Every row comes from one small tree of marks. The marks that hang from a mark follow it in brackets, in the order of their numbers. Every link used is in the known rows. Which tree was each row made from?
Known rows:
j_525{j_137 j_146}: [  6  -2   0  -5   0  -2  -5  17  12  -5  -8 -13  -7  12  17  -9  -2  -4
  16   9   7 -12  13  -4  -6  -9 -19   9  -8 -12 -19  30  16  22 -10   7
   3   5  11  -2  -3  -1 -18  31   9   1  -3   2 -11   9]
j_467{j_146{j_318 j_525} j_147{j_981 j_982} j_420{j_939}}: [ -1 -15  12   4  -7 -26 -17   1   6 -25  41  -3   6  19  -9 -48  -3  -4
  29  28 -24  -8  44  -6  -3  -1   4  31   0   5   1  23  -8  29 -16   9
  -8  -6  -1   6  -2 -18 -27  -2  -2   1   9 -14 -32  -7]
j_146{j_318 j_467{j_147} j_525{j_137} j_939}: [ -2 -13   0 -43   2  -4 -49  -2  -4   2  -6 -18 -10 -14 -13 -63 -12  16
  21  26 -13  -7  24   4  -2  -3  11  23 -17 -14  -5   7  10  59  23  14
 -12  27  11  31 -18  -9   1  17  -8   6   3 -15 -29  -2]
j_982{j_146{j_939}}: [ -1 -16   8  -1  17 -22   6   8   8 -12  -6  -4   2   5  -1 -12  -8   1
  -7  11   1 -10   6   0 -12 -12   3  13  -7  -3 -24   2  -2   7   0  -1
  11  17   6   5  -2  -1  -6   6   3   2  -7 -20  -4   8]
j_982{j_146{j_467{j_420}}}: [  7  -7   7   3  13 -12 -11  13   6 -18   8 -11  -2  11  -7 -23  -6   5
   1  12   6  -9  12  -1 -14 -10  -6  17  -7  -8 -24  15   1  15   0  -3
   2  11   5  -3  -5   5 -17   6   1   0 -10 -16  -5   4]
j_982{j_146}: [  3 -12  10   2  16 -18   5  12   9 -13  -1  -4   0  10  -2  -9 -10  -2
  -2  10  10  -9   7  -1 -16 -12  -7  13  -1  -3 -24   7  -1   2  -3  -3
   4   8   4  -7  -3   0 -13   9   7   0  -8 -17   0   4]
j_467{j_146{j_318 j_525 j_939 j_981} j_147{j_982} j_420}: [ -3 -19   5 -13 -14 -13 -22  -1   2 -26  28   1   4   7  -8 -56  -6   2
  25  34 -35 -13  43  -3  -2  -5   7  28  -2  -1   3  20  -5  54  -1  17
  -4   3   2  18   0 -21 -16   0  -9  13   7 -18 -44 -17]
j_146{j_467}: [  3  -2  11 -14   3  -3 -17  11  -8  -9   5  -9  -4  -4  -6 -23  -1  10
  10   0   2  -5  -1   7  -4  -2  -4  16  -8  -8 -22   5   3  23   8   6
  -5   6   7  -7 -12   9  -5   9   3  -1 -11  -5  -6   3]
j_146{j_525{j_137}}: [ 11  -6   9 -19   8  -3 -14   5   6  -1  -4  -6  -7   0  -3 -19  -9   3
  19  10   4  -9  18  11  -4   0  -6   8  -7 -11 -13  11  10  15   1   6
 -18   7   6  -3  -7  -4  -8  25   4  -4   0  -9 -13   0]
j_982{j_146{j_318 j_467 j_525{j_137}}}: [  4 -11   4 -21  15 -12 -33   5   7   0  -7 -18  -7  -1 -17 -41 -17   5
  11  23  12  -9  21   3 -20 -14  -7  18  -8  -9 -16  14   8  30  14  -3
 -15  22   8   8 -16  -6 -14  20   3   1  -2 -18 -12   6]
j_147{j_981{j_146{j_318 j_525{j_137} j_939}} j_982}: [-12 -26  19 -21   0 -26 -10   1   4  -2   7  -5  -5  -6 -16 -28 -24 -11
   9  15   6  -9  34  17   2  -8  14  25 -10   7 -20  15   2  15  -4   9
 -12  -6  -6  -1 -14 -21 -23  20  15   1   6  -1  -5  14]
j_981{j_146{j_318 j_467 j_525{j_137} j_939 j_982} j_147}: [ -2 -21   2 -38  -8   0 -32   3  -9   6 -11   1 -14 -11  -5 -63 -12  -5
  17  45  -6 -22  15  -3  -4 -15  11  26 -15 -14 -12  27  11  53   8  32
  -9  20  -7  19 -19 -25   8  27  -8   6  12 -18 -24   0]
j_318{j_147{j_981 j_982{j_146}}}: [-10 -18  22  -3   6 -26  -3  10   9   1  20   6   1   2   1  -8 -16  -4
  -1  10  15   5  31  -2  -3 -23   1  16  -3   2 -12  11  -8   1   1  10
   5 -18 -12  -6 -10   2 -14  16  20  -1   3   1  -6  -2]
j_981{j_146{j_318 j_939} j_147{j_982}}: [-10 -28  13 -16  -6 -14   1   8  -8  -4   1  13  -8  -1   3 -36 -14 -12
   1  35  -4 -16   7  -7  -1 -16  13  28  -3  -4 -18  20   1  20  -7  32
   9   4  -7   7 -12 -20   3  14  -1   5   8 -12  -7   4]
j_147{j_981 j_982{j_146}}: [-14 -24  21  -6  13 -32   1  11  13  -8  18  -4  -1   1 -13 -10 -25 -11
  -3   0  17  -3  29  14  -4  -8   5  20  -4  13 -22   9  -1  -6  -4  -4
  -5 -15  -8 -11  -5  -8 -31  15  25  -1  -4  -4   4   8]
j_146{j_318 j_467{j_147 j_420} j_525{j_137} j_939 j_981}: [  2  -8  -7 -45 -11  -1 -65  -3   1 -11   9 -22 -10 -12 -14 -79 -11  16
  34  33 -19 -11  42  11  -1  -7  17  24 -16 -14   3  19  11  77  22  16
 -13  31   8  41 -16 -14  -7  20  -7  11   8 -12 -39  -4]
j_147{j_981 j_982{j_146{j_318 j_467 j_525{j_137}}}}: [-14 -22  17 -23  12 -28 -25   7  12   1  14 -14  -6  -7 -23 -32 -30  -6
   6  10  18  -3  39  17  -7 -10   5  24  -9   8 -17  14   6  13   8  -5
 -18  -6  -5  -1 -14 -13 -32  22  21  -1   0  -4  -3  10]
j_981{j_146{j_467{j_420} j_525} j_147{j_982}}: [  6 -15  13 -13  -5  -1 -12   9  -5 -10  17  10  -9   3  -6 -43  -7  -9
  11  41  -1 -19  14  -2  -2  -5   0  25  -9  -9 -19  33   5  23  -7  28
  -7  -3  -9  -3 -11 -19  -7  21  -5  -2   7 -12 -16  -4]
j_467{j_146{j_318 j_939 j_981 j_982} j_147 j_420}: [ -3 -18  -1 -11 -20  -8 -20   4   0 -31  20   0   3  10   2 -56  -2   3
  25  25 -38 -13  36  -8  -2  -9   7  28  -1  -4   3  20  -6  62  -3  20
   4   8  -1  19   2 -15  -9  -3 -10  18   2 -20 -43 -19]
j_525{j_146{j_318{j_147} j_467 j_939 j_981 j_982}}: [-16 -13  -7 -35 -15 -10 -36   6  -3   5 -10  -4   4 -18  -3 -46  -1   6
  18  21 -11 -14  23  -2  -9 -28   2  17 -14  -5  -5  16   8  72  20  22
   0  16   4  26 -19  -4   5  22   4  17   5  -5 -30   3]
j_146{j_525 j_939}: [  3 -12   9 -21   9 -13  -6  -3  -2  -4  -8   2   4 -10  -9 -22  -3   8
   9  12 -13 -14  10  13  -1   0  10   8 -13  -7 -14  -5   2  24   7  12
  -5  17   9  10  -7  -4   8  10  -3   1   1 -17 -16   1]
j_147{j_981{j_146{j_318 j_467 j_525{j_137} j_939}} j_982}: [-13 -22  18 -25  -1 -23 -20   1   2  -1   9 -10  -6 -10 -20 -37 -23  -7
  10  16   6  -8  33  18   3  -7  14  27 -14   5 -21  17   3  23   2   8
 -14  -2  -5   1 -18 -20 -23  21  14   1   5   0  -6  14]
j_147{j_982}: [-11 -21  17 -11  10 -17   5  15   2  -2   5   4  -2  -3  -2  -6 -11  -1
   0  -5   4  -1  15  10   4  -1   1  14  -3   3 -18   4   2  -3  -3   6
 -10 -16   0 -10  -5   2 -14  11  10  -2  -9  -6   1   2]

Write each row's tree:
[-12 -11  -7 -30 -12  -6 -23  11  -1  -4  -5  -1   1 -15   2 -40   2  -1
  15  20 -12 -20  11   2  -6 -15   2  15 -15  -3 -12  18  12  60  12  23
   4  14   2  19  -9  -9   1  25   4  13   1  -9 -27   0] : j_525{j_146{j_467 j_939 j_981{j_147} j_982}}
[  1  -6  -2 -12  -3  -3 -16  14   8  -1 -11 -16  -8   9  12 -21  -7  -1
  19  13   7 -11  17  -5 -10 -15 -17  14  -5 -13 -15  28  17  32  -5   9
   0   9  13   4 -10  -3 -17  30   7   4  -1   3 -12  11] : j_525{j_137 j_146{j_318}}
[-15 -18  -8 -30 -12 -13 -19   7   0  -1 -16  -1   5 -13  -2 -36  -3   0
  16  15 -12 -18  20   5 -10 -21   2  15  -9  -1  -8  12  10  59   9  19
  -1  15   7  21 -12  -9   0  20   5  16   3  -9 -24   5] : j_525{j_146{j_318 j_939 j_981 j_982}}
[-10 -22  13 -20  -7 -21 -18  -2   5 -12  18  -6  -1   1  -9 -44 -19  -5
  21  25 -19  -8  37  -1  -1  -3   6  29  -4   4  -4  13  -3  40   2  10
  -4  -1   0   9  -5 -26 -21  11   5   7   8 -12 -33 -10] : j_467{j_146{j_318 j_525{j_137} j_939} j_147{j_981 j_982}}
[ -6 -14   4 -17 -11 -13  -5   3  -2 -12  -1   0   5  -8  -2 -27  -1  -3
  17   8 -23 -18  13   6  -5 -11   7  17  -5   1 -11   6  -2  41   4   9
  -2  12   2   3  -4 -12   0   7   1  11   0 -18 -26  -3] : j_467{j_146{j_939 j_981 j_982}}
[ -6 -16  12 -11 -11 -14 -11   4  -6  -3   4   2   4  -1  -3 -29  -8  -2
  19  12  -9  -9  21  -5 -10 -21  -6  22   1  -3  -6  10  -6  37   4  13
  -6  -1  -2  -6 -13  -6  -3   7   5   9   3 -10 -23  -7] : j_467{j_146{j_318{j_147{j_981}} j_982}}
[  3 -10   7 -20  11 -15 -37   3   8   4   1 -16  -6  -1 -15 -41 -19   4
  12  28  16  -6  29   0 -19 -23  -5  19  -8 -10 -12  16   4  31  16   1
 -10  17   2   8 -19  -5 -14  22   8   1   4 -12 -15   3] : j_982{j_146{j_318{j_147{j_981}} j_467 j_525{j_137}}}
[ -7 -24   4 -36   9 -13 -13  -2  -1   5 -18   7   3 -20 -11 -30  -5   7
  10   9 -16 -14  21  15   3  -2  14   7 -17  -5  -7  -5   6  37  13  15
 -19  12   0  17  -8  -8  11  13  -3   6   0 -23 -23  -4] : j_146{j_525 j_939 j_982}
[  8  -9   0 -14 -10  -5 -20   0   6 -18   8  -6   2   3  -3 -43  -1   1
  29  20 -27 -22  37   8  -1  -6   6  17 -11 -10  -3  26   5  51  -2   9
 -13  14   4  12   1 -15 -10  11  -9  10   5 -19 -39  -6] : j_467{j_146{j_525{j_137} j_939 j_981 j_982} j_420}
[  1 -11  11 -13  -6 -14 -11  -6  -8  -3  -1   2   8  -3  -7 -33  -3   5
  18  25 -20 -14  15  -5 -11 -18  -1  19  -4  -9  -6   4  -7  41   9  14
   0  16   9   5 -14 -10   7   4  -7   7   8 -15 -30  -4] : j_467{j_146{j_318{j_147} j_525 j_939}}
[ -5 -13  -6 -19   1  -6  -8  14  11   3 -20 -10  -5   0  16 -18  -2  -2
  12   8  -4 -15  20  -2   1 -10  -5   9 -16 -10 -14  26  18  37  -3  11
   0  10   8  14  -3  -5  -9  30   4   7  -3  -6 -18   8] : j_525{j_137 j_146{j_939 j_982}}
[  0 -16   6 -28  -4  -7 -25  -1  -4  -4  -7  -8  -9  -4 -12 -51  -9   2
  15  35  -8 -13  19   0  -2  -8   8  25 -13  -9 -18  20   4  44   5  16
  -8  17   3  15 -19 -20  -6  16  -7   3   6 -13 -20   6] : j_981{j_146{j_318 j_467{j_147{j_982}} j_525{j_137} j_939}}
[  4 -13   7   4  -5  -9   2   6  -2 -23   9   1   7  12   4 -26   4   3
  13   9 -29 -18  20  -2   1  -5   2  19  -8  -9 -11  18  -3  34  -9  10
   1   6   5   1   3  -3  -5  -6 -12   8  -5 -19 -26  -5] : j_467{j_146{j_939 j_982} j_420}
[ 10  -6  14  12 -13 -10 -10   4  -5 -23  25  -3   5  20   1 -30  -3   2
  21  18 -13 -11  26  -8  -9 -19  -8  25   2 -12  -7  24  -9  32 -10  13
   5  -1   4  -8  -7   0 -12  -2  -4   6   3  -5 -23  -5] : j_467{j_146{j_318{j_147{j_981}}} j_420}
[-15 -22  -7 -47 -15  -5 -53   6 -10  -3   4  -6  -8 -22  -9 -76 -11  10
  20  22 -19 -15  30   9   0 -18  25  28 -15  -7   2  15  11  76  23  28
  -9  23  -5  37 -17  -8   9  14  -4  19   3 -15 -29  -4] : j_146{j_318 j_467{j_420} j_939 j_981{j_147} j_982}
[ -7 -10  12 -12  -2 -19 -39   8  -6   0  23 -11  -1  -1  -8 -45  -6  12
  17  14   2   3  32  -1  -1 -20   8  27  -9  -6  -5  16  -2  31   7  12
  -7   0   0  12 -24   9  -8   5   3   1   2   1 -11   9] : j_146{j_318{j_147{j_981 j_982}} j_467{j_420{j_939}}}
[ -5 -21  10   3  -8 -14  -5   7  -1 -29  27   1   4  18   4 -41  -4   4
  12  22 -33  -8  31 -13   3  -3   4  30   0  -3  -5  20  -8  36 -11  15
   9  -4   3  10   3 -11 -16 -10 -12  10  -2 -16 -32 -14] : j_467{j_146{j_318 j_939} j_147{j_982} j_420}
[  1  -5  -6 -12  -4  -3 -28  18  13  -8   6 -19  -8  10  12 -35   2  -1
  24  14  -2 -11  30  -7   1  -5 -10  16 -16  -9 -10  39  18  43  -7   9
  -5   3   3  12  -3  -4 -24  29   5   3  -2  -2 -24   3] : j_525{j_137 j_146{j_467{j_147{j_981} j_420{j_939}} j_982}}
[  5  -6  18  -5  -7 -14  -6   5  -3 -19  15  -8  -4   3 -11 -21 -10  -8
  12   9   9 -11   9  12  -4  -7   1  22  -7   0 -28  14  -3  16  -7   9
   1   2  -3 -17 -12  -8 -18  15  15  -1   0   1  -1  10] : j_147{j_981{j_146{j_467}}}
[  6  -8   6   3  11 -11 -12  14   7 -23  14 -10  -3  14  -4 -28  -5   5
   2  17   3  -6  14  -6 -13  -7  -6  19  -5  -6 -21  17  -1  19  -1   0
   6   8   3   0  -2   2 -18   5   0   1 -10 -18 -11  -4] : j_982{j_146{j_467{j_147 j_420}}}
[  9 -11  11 -10  -1 -11   4  -2  -4 -11 -10   5   0   0  -8 -22   0  -3
   9  26  -9 -20   4   5  -5  -7   5  14 -10  -8 -25  10  -2  22  -7  16
   0  16   4   0 -11 -15   2  11  -6   0   5 -15 -12   8] : j_981{j_146{j_525 j_939}}
[-10  -7  -2 -22 -11  -9 -18  10   0  -7   3  -3   2 -11   2 -33   0  -2
  12  21  -9 -18   8   1  -6 -14   1  16 -13  -2 -16  19  10  48   8  19
  11  12   6  14  -8  -8  -4  23   6  10   1  -4 -22   4] : j_525{j_146{j_467 j_939 j_981{j_147{j_982}}}}
[-14 -15   3 -53  -8 -14 -57  -8  -8  13   0  -6   1 -33 -24 -65 -13  15
  22  29 -11  -6  35  14  -5 -23  20  21 -16  -6   2   1   3  68  36  19
 -15  22   2  35 -29  -9   9  19   2  11  12  -9 -32   0] : j_146{j_318{j_147{j_982}} j_467 j_525 j_939 j_981}
[  1 -12   6  -7   6 -16  -5  13  10 -14   8  -1  -3   5   0 -21 -13  -8
   4  20  10 -12  11   1 -17 -17  -2  15   1   0 -18  12   1  13   0   6
   7  11  -2   0  -2  -7 -11  19  12   3  -1 -16  -7  -1] : j_982{j_146{j_981{j_147}}}
